What can hang from each mark
H: C
R: F N
L: R
M: W
F: R
D: N
N: D
W: C M R
C: H W

Every row comes from one small tree of marks. Brackets hold a mark, then the marks that hang from it, in alphabetical order. Every link used is in the known rows. Which tree was each row made from?
Known rows
[W C M [R N]]: [ 18  -5  13   0  20  25  43 -20  -6  13  -8  -4 -19  21 -20   6   4   9]
[F [R N]]: [-22   2  -6   3   9 -29   2  31  42   2 -23   1   8  16  20  19  20 -25]
[M [W [R N]]]: [-22  47  -9  10 -25 -11  19  14   7  11   9 -18 -10   8  -6  11   3  19]
[D N]: [-27  24  -2  22   3   9   0  26   0 -21 -19  10  40  -9   1 -25  13   2]
[M [W C [R F N]]]: [  7  23   2 -11  -8   7   1  -1  13  12  25 -31 -29  24  20  43 -17  18]
[H [C [W M [R F [N D]]]]]: [ 35 -22  -6   0   2   2  33  21   4  17 -23   0 -22  14   5  17  -4   1]
[W [C H] M R]: [  4 -32  13 -18  22  21  12 -50 -32 -11  11   2  11 -12 -14 -18   8  12]
[L [R F]]: [-19  25  13   6   2 -24 -77  40  54  22   6   2   2   4   7  25 -26 -56]
[H [C [W [R F]]]]: [  2 -19   9 -19 -13 -24 -40  10  -9  23  19   0 -23  -1  28   4 -23  -3]
[L R]: [-40  23  18  10  -5 -15 -44  31  41  13   6   6   8  -4  -4  -1 -10 -37]
[W M]: [-12  20  19  30  27 -11  -4  14  -2 -20 -10  36  16 -10 -34 -42  28 -18]
[M W]: [-39  43  14  20 -10 -18 -13  22  10 -27  26   9   8 -11  -4 -26  20   7]
[H [C [W M [R N]]]]: [ 17 -21   3  -7  -9  -2  20   6 -17  24 -22  13 -17   9   6 -22  -4  17]
[C H [W M [R N]]]: [ 25 -16 -34  14 -16   1   0  -8 -18  -5 -47  28  24 -10 -15 -35   6   0]
[C H [W M [R F]]]: [ 33 -22 -28   8  -7 -14 -46 -12  -8  -7 -16  25  25 -15 -13 -18  -5 -14]
[C H [W R]]: [-12 -16 -23   2 -24 -15 -37 -13 -20 -19  -1  16  24 -29  -1 -31   0  -9]
[M [W [C H] R]]: [-25  -3   8 -20 -14   9   2 -37 -19 -18  46 -22   4 -13  15  -5   2  34]
[C H [W M [R F [N D]]]]: [ 46 -19 -44  20  -2   7  10   9   5 -14 -51  13  21  -5 -15   5   3 -19]
[M [W [C H] [R [N D]]]]: [-13   1  -8  -9  -8  29  61 -16  -5 -25  12 -35   0  -3  14  17  10  27]

Write each row's tree
[ 35 -21  -2 -10  -4 -10  -7  15  -6  34 -23   9 -23  16  16   1 -18   4] : [H [C [W M [R F N]]]]
[ 24 -32   5 -21  29  12 -20 -41 -21  -3  10  -1   5  -4  -2  10 -10  -7] : [W [C H] M [R F]]
[ -5  32  -3   8   1 -14 -55  56  56  35 -30   0  -3  17  19  34 -29 -57] : [L [R F N]]
[ -1 -31  24  -4  36  18  -2 -29 -28 -42  -8  31  26 -22   1 -50  23  -3] : [W [C H] M]
[ 29  25 -11  12  17  -9  -3  17   7  31 -30   1 -10  19 -25  27  -8 -22] : [W M [R F N]]
[ 13 -23 -23  12 -13  -8 -17 -20 -20 -18 -15  30  30 -21 -24 -43  10   0] : [C H [W M R]]
[-15  43  -1   2 -17 -25 -30  10  17   8  42 -21 -11   4  -6  29  -9   6] : [M [W [R F]]]
[ 17 -25   0   3  -2  10  60  14  -6   9 -23   2 -15   8  -6  -5   8  15] : [H [C [W M [R [N D]]]]]
[-16 -21  13 -18 -16 -18 -15   1 -19  16  21   5 -18  -8  17 -18  -9  11] : [H [C [W R]]]
[-23  46 -13  20 -18   2  57  21  18  -4   9 -28  -9   6 -18  26  15  15] : [M [W [R [N D]]]]
[ 38 -26  -8 -19  28  19  -1 -26 -17  10 -26  -4   0   9  11  17 -13  -6] : [W [C H] M [R F N]]
[  5 -12  26  -3  23  16  22 -37  -9   1  27  -3 -13   8 -33  -2   6  11] : [W C M R]
[  7   4 -10 -23 -10  10  -8 -14  -6   1  11 -27  -9   5  37  26 -15  17] : [M [W [C H] [R F N]]]
[-10  -1   7  -2  18  29  67  -3   4  -5   6 -28 -23  12  -8  37   8  -7] : [W C [R [N D]]]
[-25  15  20  -9 -12   6  12 -24   3  -7  60 -26 -18   5  -2   9   1  34] : [M [W C R]]
[-29  -2  19  -7  -2  10 -11 -17 -16 -45  27   4  19 -22  29 -33  15  22] : [M [W [C H]]]
